Each row was made from one small tree. Brackets hold a mark, then the marks that hang from it, in alphabetical order. Every link used is in the known rows. Write each row's tree.
Known rows:
{pazir {vikir tuku}}: [  3.3   8.0  37.9   4.9   3.9   8.0 -17.5  20.5  -9.3 -12.0  -6.1  25.7
  77.0  14.0  -9.8  -4.6  17.0 -14.9  14.7  49.6  -7.3  -4.9 -25.8]
{viba ridevi {vikir {kodim {nuzoso pazir}} ravesu tipib}}: [  4.7 -17.1  22.5  15.4  10.1  50.9 -25.5   6.3  47.6 -69.1  20.2  -5.7
 -56.8 -10.8  12.5 -20.1   4.5   5.4 -27.9 -44.0  39.0 -39.9  25.0]
{viba ridevi}: [ 31.3  17.2 -16.5  46.5  -2.5   7.7 -41.2  65.3   2.3  33.8 -27.2  11.2
   8.4  13.5   8.1 -68.5  50.8  20.8  -0.5 -31.2 -10.7  -5.8 -12.0]
{kodim nuzoso {vikir {ravesu mivaz} tipib {viba ridevi}}}: [-23.3   2.0 -66.3 -13.2 -29.5   0.3  22.0 -37.9  28.9   2.0  60.1   8.0
 -64.0  37.0  31.4   7.6  -2.1  -4.2 -33.5  10.6 -37.3  27.0  12.9]
{vikir ravesu tipib viba}: [ -7.7   0.4 -49.2 -61.6 -22.3  -4.1  31.8  -3.9 -33.6  37.4   3.9 -18.4
 -57.3   4.7  26.2  18.5  -1.1   7.2  10.9  -8.8 -27.9  53.8  21.0]
{pazir {vikir kodim {ravesu mivaz} tipib tuku viba}}: [-26.0  41.6  17.9 -61.6  10.0   2.8  12.0 -53.8 -11.4 -12.2  38.0  32.2
  -4.2 -27.7  16.9  53.3 -28.7 -30.4  10.4  73.2  17.4  54.9   8.8]
{vikir kodim {ravesu mivaz} tipib tuku viba}: [-38.0  39.6  -6.4 -62.0  28.2  -4.9  14.1 -37.9 -16.4  40.5  42.6  21.6
 -57.0 -36.0  27.6  38.7 -28.7 -14.0   7.6  42.6  24.0  71.3  -6.5]
{tuku {vikir kodim {viba ridevi}}}: [  7.3  64.0  -1.5  34.1   2.4 -31.8 -11.0  14.5   4.9  -0.4  -2.5  13.7
   5.2 -30.0 -49.6  -3.4  28.6  21.4  12.9 -63.1  12.7  19.0  26.4]
{mivaz tipib tuku}: [  8.3 -56.0  -8.5  50.8 -14.2  -5.4  22.1  19.4 -39.0  58.7 -51.9 -42.0
  22.1   1.2  -3.5 -55.1   9.9  17.2   7.1  -2.5  -6.7 -24.2 -47.7]
{vikir {ravesu mivaz} tuku viba}: [-42.8   5.6 -18.0 -46.2  28.0  -4.0   2.6 -19.4 -10.8  65.8  30.5  52.6
 -19.6  -6.9  18.9 -13.1 -10.0 -30.4  37.6  74.5 -18.6  48.7  -8.5]
{nuzoso {kodim {vikir ravesu tipib viba}} pazir}: [ 15.9  -8.9 -27.3 -42.0   2.4  26.0 -10.0 -20.2  32.0 -13.6  23.9 -17.0
 -33.0  37.3  19.4  49.2 -35.0  -6.6 -31.9  12.0 -14.1 -40.7  57.0]
{kodim nuzoso {vikir ravesu tipib}}: [-22.8 -16.8 -24.6  -7.4 -33.2  14.5  31.2 -18.5  19.7 -25.2  39.8 -19.0
 -30.3  51.7  13.1  18.6  13.2  -2.4 -33.7   1.7 -34.9 -10.0  -5.8]
{mivaz tipib {tuku vikir}}: [ -9.7 -65.7  -7.3  60.1 -20.8 -28.1  42.9 -10.5 -37.1  33.2 -57.7 -47.9
  30.4 -21.6 -29.7 -39.7  19.4  18.5  21.6 -12.3   8.1 -25.6 -46.4]
{ravesu {mivaz tuku}}: [ 16.5 -29.2 -11.7  54.3  10.3  -1.7  -9.9 -17.8 -17.1  70.9 -34.2  12.5
  26.4  -5.1  37.9 -61.3  15.0  -4.4  11.1  42.0 -26.0   2.6 -50.8]
{ridevi {viba {vikir kodim tipib}}}: [ 62.3  12.1  -4.4  22.2 -33.2 -23.6 -21.1  41.5 -35.3 -38.7 -57.6 -37.9
  -9.4 -10.8  30.4  16.2  27.9  46.5 -24.2 -82.6   8.9  -6.8  -8.4]
{nuzoso kodim {pazir {vikir ravesu tipib tuku viba}}}: [ -7.1 -13.6  12.0 -74.0  24.2  39.8 -16.1 -26.3  40.7 -34.3  12.5   9.7
  16.6  26.8  11.7  43.5 -56.7 -35.4  -0.3  62.7   7.7 -19.6  45.3]
{vikir tuku}: [ -4.4   2.1  12.8  10.3  21.2   1.5 -12.8  44.4 -12.4  38.6  -4.6  12.4
  34.1   9.8   3.5 -25.9  19.6   5.0  10.5  18.9  -6.3   5.9 -41.8]
{mivaz tipib {tuku {vikir viba}}}: [-13.1 -48.5 -27.4  38.4 -22.2 -44.8  56.7 -20.0 -41.0  45.8 -41.7 -46.0
  18.5 -18.8 -39.4 -15.6  -2.9  20.1  27.3 -20.1  -6.2  -0.8 -22.9]
{viba ridevi {vikir kodim tuku}}: [ 24.2  40.0  61.0  57.6  35.2  10.7 -55.4  46.5   4.5 -29.5  11.0  31.0
  16.1 -43.5  -0.3 -35.4  26.3  28.9 -11.3 -35.6  55.3 -34.1 -21.4]
{mivaz tipib {tuku {vikir {kodim nuzoso} ravesu viba}}}: [-50.6 -33.8   7.8  16.0  -3.6 -14.4  56.8 -49.8   5.3   5.7   0.1 -20.0
   0.7 -20.5 -67.8  -3.4 -23.2 -12.8  23.5 -18.4   6.1  -4.0   4.2]
{ridevi {viba {vikir tuku}}}: [ 34.5 -15.8   7.6  22.3  -7.4 -30.3 -29.6  56.4 -28.2 -10.3 -42.6   1.3
  30.6   4.8  20.6 -20.7  26.3  22.1   4.0 -34.1  -3.4 -19.8 -26.0]
{kodim {vikir tipib {viba ridevi}}}: [ 35.0  34.6 -55.0  10.0 -33.0 -27.1  10.3  23.5 -19.8  21.5  31.1 -27.0
 -36.9  14.3  21.4  21.0  12.7  39.5 -43.7 -44.2 -15.6  14.1  10.4]
{kodim nuzoso {vikir tipib viba}}: [ -0.8   6.1 -55.4  -5.0 -49.1 -12.7  45.6 -10.8   9.0 -11.5  35.8 -35.2
 -15.0  59.9   2.4  47.8  -8.6  20.9 -44.0 -29.4 -60.0  19.0   5.9]

Which tree is each row?
[-28.0 -60.7 -19.9  19.4  -0.9  12.0  12.8 -33.3 -27.2  63.9 -32.2  -0.5
 -13.7 -13.3  26.1 -65.0  11.3 -18.4  25.2  59.7  -6.9  -2.7 -40.7] : {vikir {ravesu {mivaz tipib tuku}}}
[  3.6  16.3  21.0 -35.4  16.7  12.2   3.0   8.1  11.7 -21.3  26.9  -3.3
  11.3   3.5 -15.7  53.2 -45.0 -19.1  -8.7  22.6  17.9   4.9  27.6] : {nuzoso {pazir {vikir kodim tipib tuku viba}}}
[  9.9  81.7  23.9   5.1  41.9  -8.1 -31.9  50.0   9.2  33.9  36.0  39.5
   2.4 -17.3 -31.2  -6.4  -5.0  11.5   1.1 -26.4  25.7  27.1   9.3] : {vikir kodim tuku {viba ridevi}}
[-45.5  35.6  37.0 -38.6  24.8  21.5  -1.3 -54.9  40.3 -25.8  48.4  68.9
  35.8   9.7 -26.0  22.5 -30.4 -57.0  21.2  80.1 -13.4  30.2  12.2] : {pazir {vikir {kodim nuzoso} {ravesu mivaz} tuku viba}}
[  3.4 -17.3  -5.5  30.8   6.4 -40.3  26.2 -14.5 -20.8  46.3 -13.0  -4.1
  32.0 -22.3 -27.4 -14.1  -2.5   5.4  28.8 -17.3 -22.7   3.4  -4.8] : {mivaz {tuku {vikir viba}}}
[-12.7  28.0  52.7  -3.6  -0.7  42.6 -14.9 -19.2  40.2 -63.7   9.2  38.2
  48.3  23.5 -35.5   3.0  11.2 -37.2   9.7  22.9 -19.3 -10.8  21.5] : {pazir {vikir {kodim nuzoso} ravesu}}
[ -2.8  -8.0  24.8 -19.1  -4.2  -8.3  -5.1  16.6   6.9 -52.9  -2.8  -8.8
 -21.7   1.1  12.6  19.5   1.5   5.8 -10.6 -41.1  22.9  -7.5  -9.5] : {ridevi {viba {vikir {kodim nuzoso} ravesu tipib tuku}}}
[ 15.8  -1.3 -15.1 -26.0  16.9   9.5  -9.2   1.3  29.0  -5.6  31.2 -23.3
  -2.5  40.4  14.2  56.3 -47.5   5.8 -43.6  18.4  -3.0 -36.8  22.7] : {nuzoso {kodim {vikir tipib tuku viba}} pazir}
[ 37.2   7.3   3.8  -7.9 -22.9 -15.5 -16.0  23.8 -30.6 -41.2 -36.8 -22.4
 -35.3 -19.8  28.8  12.6  24.6  24.6  -8.6 -63.4  18.3  -7.9   7.4] : {ridevi {viba {vikir kodim ravesu tipib}}}
[ 27.0 -29.3 -18.9  13.6 -23.9 -14.3 -32.0   6.5 -22.7  -7.8 -51.4  16.4
  -5.8  -3.5  47.3 -38.7  40.2   3.7  14.2  -7.1 -21.1 -11.3  -8.0] : {ridevi {viba {vikir {ravesu mivaz}}}}
[  3.7  59.4  25.4 -35.8  -3.9  -7.8  13.3  -4.1 -17.6 -21.2  21.7   0.9
  30.1 -13.7 -11.2  66.1 -25.6   0.5  -5.7  12.7  15.5  40.1   4.6] : {pazir {vikir kodim tipib tuku viba}}
[ -7.6 -39.7 -29.4  54.2 -17.0 -40.6  35.6  -2.2 -27.2  47.6 -33.7 -34.2
   7.6 -25.9 -37.2 -40.8   4.5  26.0  16.9 -33.0  11.2  -7.2 -13.3] : {mivaz tipib {tuku {vikir {viba ridevi}}}}
[ 41.1 -15.2  20.5  10.5   5.6  51.7 -54.5   4.1  50.0 -48.9 -49.1  10.5
  74.6  46.5  -0.2  -7.4  -4.2 -21.8  -7.0  32.8 -22.8 -63.9  30.3] : {nuzoso kodim {pazir vikir}}
[-50.5 -16.5  35.3 -40.5  41.2  44.7   7.7   1.4  45.8 -15.4  50.7  -0.3
 -41.7  14.6 -16.3  19.1 -33.5 -36.5  -8.9  18.8  27.7  -5.5  -0.7] : {vikir {kodim {nuzoso pazir}} ravesu tipib tuku}
[ -4.5 -22.1  52.3 -31.2  42.5  59.9 -52.6 -11.3  57.8 -41.6  -3.4  37.5
  58.9  31.6  -3.9  -4.4 -25.5 -51.7  10.2  81.5   9.9 -64.2  27.5] : {nuzoso kodim {pazir {vikir ravesu tuku}}}
[-27.5 -26.9  -1.9  44.0 -15.1 -26.7  55.9 -33.0   0.9   8.5 -20.3 -36.9
  22.7  -9.8 -67.5  -2.9 -23.0   7.8   9.3 -39.1  -1.7  -3.4 -13.9] : {mivaz tipib {tuku {vikir {kodim nuzoso} viba}}}
[  6.2 -43.5  -5.3  34.4  -8.1 -33.6  34.9 -18.8 -32.2  30.5 -30.9 -41.1
  12.7 -28.8   4.2 -11.6  11.7  15.8   6.6 -22.8   2.3  -3.6 -41.0] : {mivaz {tuku {vikir tipib}}}
[-22.9  15.7 -27.2 -59.6  18.1  -7.1  10.5  24.1 -14.0  48.4  45.1  10.5
 -65.2  -9.8  22.0  -0.3 -11.2   4.4   8.6   7.0  19.2  49.2   6.9] : {vikir ravesu tipib tuku {viba ridevi}}
[ 56.3 -24.6 -34.9  15.2 -47.9 -32.0  -9.2  44.4 -44.2 -24.3 -66.4 -44.0
  -9.4   4.3  49.2  -2.0  33.0  45.5 -16.0 -67.7 -13.9  -5.3 -18.7] : {ridevi {viba {vikir tipib}}}
[-13.3  15.9  29.7 -23.9 -21.1  38.4   8.1 -29.7  25.9 -66.2   8.9   0.1
  13.2  18.8 -10.4  28.7   0.8 -23.8  -5.7  11.7  -5.2   6.7   9.8] : {pazir {vikir {kodim nuzoso} ravesu tipib}}
[-22.1  48.2 -10.0  10.4  13.9 -19.5 -12.9 -35.2  13.5   7.3  13.1  45.4
 -30.4 -44.3 -22.5 -12.9  23.3 -10.2  29.7  -6.2  15.4  31.3  27.6] : {tuku {vikir kodim {ravesu mivaz} {viba ridevi}}}
[ 32.8 -10.7 -32.3 -12.0 -16.5  14.0  -5.4  23.2  13.4  -9.9  -1.0 -15.4
  -5.4  25.4   5.4   5.1 -13.9  -2.2 -10.3   1.7 -11.0   0.5  43.4] : {nuzoso {pazir {vikir tipib {viba ridevi}}}}
[  3.0  35.6  71.1  24.1  49.1  22.8 -55.3  29.5  10.2 -31.5  32.5  49.1
  -9.7 -54.0  -0.4 -34.1  24.1   5.4   2.9 -11.7  66.5 -37.5  -1.5] : {viba ridevi {vikir kodim ravesu tuku}}
